Each row was made from one small tree. The marks that hang from a mark follow it in brackets, in the order of their numbers. Every link used is in the known rows. Write each row's tree.
Known rows:
k_794[k_59]: [ 12.1 -26.4  26.1  -5.8  -3.6  -4.3  21.0  -4.9 -26.3  -9.1   3.0  14.2
  22.0   7.2  12.7  26.4 -26.3 -18.6   5.1 -31.9 -15.7  13.9]
k_772[k_794[k_59[k_244[k_627 k_811]]]]: [ 12.9 -33.9 -36.7  -0.3 -27.7 -17.9  10.2  -4.4 -31.5  13.2   2.8   7.6
  20.3  11.0 -10.5  40.6 -38.9  16.6  18.6   2.4  -2.1   0.6]
k_59[k_794]: [  0.1  -6.2  31.7  -7.4  14.8  18.6   4.3  -3.9  -9.6 -10.5  10.1  18.0
  22.0  11.6   2.6   8.8  -8.2 -35.8  -7.9 -50.7  -7.4   6.6]
k_59[k_244 k_794]: [ -8.1 -14.3  14.9 -11.3  20.3  11.2   3.7  -5.4  -8.1 -15.2  20.7  25.8
  19.0  14.4 -15.2  15.9  -7.6 -35.1  -8.6 -46.8 -10.8  -1.2]
k_772[k_794]: [ 17.4  -0.8  24.2  -2.1 -24.4   6.0   9.9   3.4 -24.1  -3.3   9.6  23.4
  29.5  15.4   3.2   6.9 -30.7 -24.6  10.4 -27.7  -0.9   0.4]
k_522[k_244[k_811] k_259]: [ 27.0  10.2   7.0   5.6  -7.1   6.1   6.9  -4.4  12.5  18.5  -1.2   4.0
  11.4  15.0   8.2  13.1 -18.6 -13.3  18.0 -39.6  -4.5  13.5]
k_59[k_244[k_627 k_811] k_794[k_772]]: [ -5.6 -31.3 -33.6 -13.4   5.2   2.5  11.0 -17.6  -5.5   1.5   6.4  29.1
   8.6  29.7  -8.4   4.9 -20.3   8.6 -10.3 -20.4   0.2   5.4]
k_772[k_794[k_59]]: [ 15.7 -19.9  14.4  -2.7 -19.8 -18.1  14.3  -0.7 -33.8  -0.6   4.5  15.1
  32.0  10.0  -0.1  31.2 -30.3  -7.1  10.3 -17.3  -9.7   0.3]
k_627[k_244[k_59[k_794] k_772 k_811]]: [  0.6 -25.0 -24.0  -5.0  18.8   3.0  -3.1  16.4  -9.7  45.5  18.6  -1.6
  -0.4  -7.3 -29.7  14.7  14.4  -1.4  -2.4 -26.1  -0.9  -3.1]
k_522[k_244[k_59[k_794] k_627 k_772] k_259]: [  3.0   3.7 -29.5   1.3  29.9 -10.2   2.8  -4.3  44.2  21.6  11.7 -31.1
  19.3   7.5 -30.0  38.5   1.4  17.2  17.3 -13.7 -23.3  -0.9]
k_522[k_244 k_259[k_883]]: [ 29.9   3.7  14.5  13.6 -19.4   1.1  13.6 -16.2  11.2   5.2  15.2   2.9
  30.9  -0.9  10.6 -11.8 -19.6 -25.4  17.6 -46.6 -22.8  -1.9]
k_522[k_244 k_259]: [ 25.8  12.7  27.4   3.3  -3.0  -3.7  11.6  -9.3  14.4  -5.2   8.9   5.4
  24.3  12.2  11.3  12.0 -20.8 -19.4  14.0 -45.2 -15.2   6.8]
k_772[k_794[k_59[k_244[k_811]]]]: [  8.7 -32.0 -23.3  -4.0 -18.2 -19.5   7.5   0.5 -36.5  16.7   6.0  22.3
  18.1  14.7 -19.2  39.9 -26.6   1.6  16.2 -10.3   0.7  -4.9]
k_259[k_522[k_244[k_772]] k_883]: [ -6.9 -11.2 -13.6  19.0 -22.2  21.7   9.2  -2.5  -5.0  -2.7   5.5  -1.9
  16.3  -4.4  17.5 -14.6  -3.3 -29.1  21.3 -36.4 -18.8  -5.5]
k_627[k_244[k_59[k_794] k_772]]: [ -1.5 -21.8  -4.0  -8.2  23.3  -4.3   1.3   9.8 -10.6  22.6  25.6  -0.8
  11.1  -8.9 -30.1  14.0  11.7  -8.3  -8.0 -27.9 -13.8  -7.2]
k_259[k_522 k_883]: [  9.7 -20.0  27.4  16.8 -34.4  38.9  12.5  -7.2 -26.2   0.5   6.6  23.5
  22.1   2.6  41.8 -18.0 -21.2 -50.0  -0.3 -53.7  -6.5  16.5]
k_522[k_244[k_627 k_772[k_794[k_59]] k_811]]: [  4.2 -17.4 -55.0   6.5 -17.6 -25.2   8.9   3.2  -9.3  16.8  -6.4 -24.8
  16.1   3.3 -13.9  34.1 -21.2  38.2  39.1  16.3 -11.7 -11.4]
k_627[k_244]: [ 23.9 -13.1  39.2  -3.0 -16.9   4.4  16.6  -0.4 -32.4  -5.5  21.1  21.6
  19.2  -6.9  18.6 -12.1 -26.3 -29.6 -10.0 -47.3  -5.6   4.7]
k_259[k_522[k_244] k_883]: [  2.9  -9.7   9.4  16.3 -30.6  24.8   8.0 -11.7 -13.0   1.2   7.0  12.5
  24.8  -1.3  32.4 -11.4 -12.7 -43.0  17.5 -49.7 -16.3  -2.0]
k_244[k_59 k_772 k_811]: [  6.6 -20.3 -25.6  -2.3   4.3  18.2   9.0  17.3  -7.3  37.3   4.7   2.2
  -4.6   9.4 -15.5  23.7  -5.8  -0.8  23.8 -15.3  -2.2  17.8]
k_522[k_244[k_772]]: [ -2.4   2.6  -2.8  -1.9   7.8   2.2  14.3   5.7   3.7 -12.9   9.2  -3.4
  11.8   3.9  -6.2   5.1  -8.9  -9.8  25.7 -25.8 -20.1  -4.7]

Which tree is each row?
[ 16.1 -26.5 -22.0  -1.2  -3.9   3.3  10.0  15.7 -20.5  45.4  16.5   2.8
  -1.9 -10.3 -14.9   8.0  -4.4   0.0  10.1 -17.6  -0.7   5.8]
k_627[k_244[k_59 k_772 k_811]]
[ -8.8 -30.0 -19.3 -18.3  10.7   0.0   6.6 -11.6 -11.7   3.7   8.8  45.4
   5.5  31.1 -15.4   3.4  -8.0  -7.0 -11.9 -33.4   3.1  -0.2]
k_59[k_244[k_811] k_794[k_772]]
[ 13.7 -24.0  -0.7  -3.8  -1.1  -4.1  15.1  12.0 -17.8  21.7  25.2   3.9
  10.6 -10.2 -14.6   7.1  -7.8  -5.1   3.6 -23.6 -13.2   1.4]
k_627[k_244[k_59 k_772]]
[ 22.1  -0.5 -36.9  15.4 -20.9 -20.6   6.4  -0.3  17.4  42.2  19.8 -14.6
  29.2  -2.8 -36.9  12.8  -7.5   9.2  40.1  -8.8 -21.1 -19.9]
k_522[k_244[k_59 k_772[k_794]] k_259[k_883]]
[  2.1 -26.2 -38.6   3.2  -6.6  14.8  15.5   7.1  -8.1   1.3  10.2   0.7
  -2.5  11.1  -6.0   7.8 -26.9   2.5  16.9  -8.7  -1.5  13.6]
k_59[k_244[k_627 k_772 k_811]]
[  6.7 -24.1 -20.8   4.4 -18.9 -19.5  21.6   4.2 -20.7  -5.2   3.0 -13.0
  25.0   5.6  -4.9  27.5 -33.5  23.3  16.3   9.6 -14.6   0.3]
k_244[k_627 k_772[k_794[k_59]]]
[-11.8 -26.1   1.1 -21.9  16.9  -5.4  14.0 -17.5  -7.2 -17.6  17.8  45.1
  18.5  30.5 -15.0   2.9 -12.6 -14.0 -17.2 -35.6  -9.3  -6.4]
k_59[k_244 k_794[k_772]]
[ -2.4 -39.7 -27.8  -1.2   3.5 -15.1  26.8  -2.1 -15.9 -17.6  11.9  -5.0
  10.5   4.0 -10.8  31.7 -31.4  13.7  11.1   0.0 -21.9   4.6]
k_794[k_59[k_244[k_627 k_772]]]
[ 15.4   7.7 -15.1   8.5   2.4  -0.1   8.1   7.9  20.5  15.4  -1.1 -10.3
   2.9  11.6  -5.7  10.0  -9.8   1.1  24.9 -26.9  -6.4   9.0]
k_522[k_244[k_772 k_811] k_259]
[ -4.7 -15.2 -31.9  22.4 -26.6  30.3   3.4   5.1  -9.4  20.0  -2.3  -1.0
   3.8  -2.0  18.3 -15.0   0.6 -19.7  28.0 -32.8  -6.6   2.7]
k_259[k_522[k_244[k_772 k_811]] k_883]
[  9.6 -17.8  19.8 -11.3  14.2  -0.4   0.1  -1.1 -16.3  24.8  25.1  12.3
  21.9  -6.7 -15.6  18.3   2.2 -22.5 -15.4 -44.1 -10.6  -3.7]
k_627[k_244[k_59[k_794]]]
[  9.7 -33.6 -15.5 -17.4   5.2  -8.0   4.4  -8.9 -18.8  42.6  15.1  30.9
   9.7  11.2 -16.4   3.7   1.0   7.5 -17.3 -29.8   0.7  -1.2]
k_627[k_244[k_59[k_794[k_772]] k_811]]
[  6.4 -27.5  -2.0  -6.7 -14.3 -27.2  13.9  -5.5 -34.8  -7.4  14.9  23.8
  30.0  10.9 -18.2  39.7 -30.2  -5.9  11.8 -12.6 -12.3 -10.2]
k_772[k_794[k_59[k_244]]]
[  0.9 -42.7 -49.1   1.3  -2.3  -9.2  19.3   3.5 -16.5   3.6   4.0  -6.6
   0.4   6.0 -12.5  30.8 -25.9  19.7  17.7   2.7 -10.9  11.3]
k_794[k_59[k_244[k_627 k_772 k_811]]]
[ 28.7   4.5  -3.4   2.1  -1.3  -7.8  11.2 -12.2  26.6  22.5  10.6 -13.4
  27.2   9.4  -1.6  35.8 -24.9   5.3  23.1 -20.3 -21.7  12.9]
k_522[k_244[k_59 k_627] k_259]
[ -0.9 -10.2 -35.8  26.1 -45.1  10.9   7.7  -2.5  -7.1   4.6   5.1 -15.1
  28.0  -1.0  13.7  -7.9 -18.1  -1.7  28.9  -8.7 -13.5 -14.4]
k_259[k_522[k_244[k_627 k_772[k_794]]] k_883]
[ -4.1 -22.3 -52.1  16.7 -19.6  24.6  -2.8   6.3  -2.6  49.3   1.7  -6.3
   2.5  -3.5  -1.2   9.4   9.9 -10.4  38.0 -21.8 -11.4   2.6]
k_259[k_522[k_244[k_59 k_772 k_811]] k_883]
[-14.7 -24.1 -41.0  -0.3  17.5  15.4   4.1   3.8   0.7   1.4   6.8  -4.3
   0.9  11.3 -21.1  15.1  -7.2   1.5   3.2 -15.8  -2.9   5.7]
k_59[k_244[k_627 k_772 k_811] k_794]
[ -6.1 -41.6 -34.2  -4.0   7.5  -9.0  16.4   7.7 -22.1   5.8   5.0   7.1
  -2.6   7.9 -18.8  30.1 -15.2   3.3  16.2 -10.2  -8.5   5.7]
k_794[k_59[k_244[k_772 k_811]]]
[ 12.8 -28.6  -1.9   0.8 -20.0 -35.4  19.9   9.4 -39.3   2.6  16.2   2.2
  23.7 -10.6 -13.2  12.7 -21.6   9.6   2.4  -6.1  -9.4 -17.6]
k_627[k_244[k_772[k_794[k_59]]]]
[  3.8 -19.3 -48.4   6.2 -23.5   1.3   9.8  10.8 -14.0   9.6   8.8   1.8
   9.3  14.0 -20.8  12.9 -30.7  14.1  23.1   5.4   4.5   0.5]
k_59[k_244[k_627 k_772[k_794] k_811]]
[ 10.6 -28.0 -38.7   7.0 -23.5 -12.6  15.8   8.8 -23.3  16.1  -6.4 -13.1
  12.7   6.5  -6.9  29.5 -31.7  32.7  23.7  12.9  -0.3   6.5]
k_244[k_627 k_772[k_794[k_59]] k_811]
[  6.4 -11.9 -16.2  -2.9  -8.0  -2.1   7.6  15.6 -11.5  25.7  13.7   3.9
  18.2  10.0 -28.6  29.0 -13.8   2.2  27.0  -3.8  -6.2  -1.6]
k_244[k_59 k_772[k_794]]
[ 26.0   7.2   9.6  -2.7   5.7  -9.8   7.2  -8.2  20.2  25.3  13.5   0.0
  22.3  12.2  -8.3  36.2 -12.5 -11.1  23.1 -33.5 -19.7   7.5]
k_522[k_244[k_59] k_259]
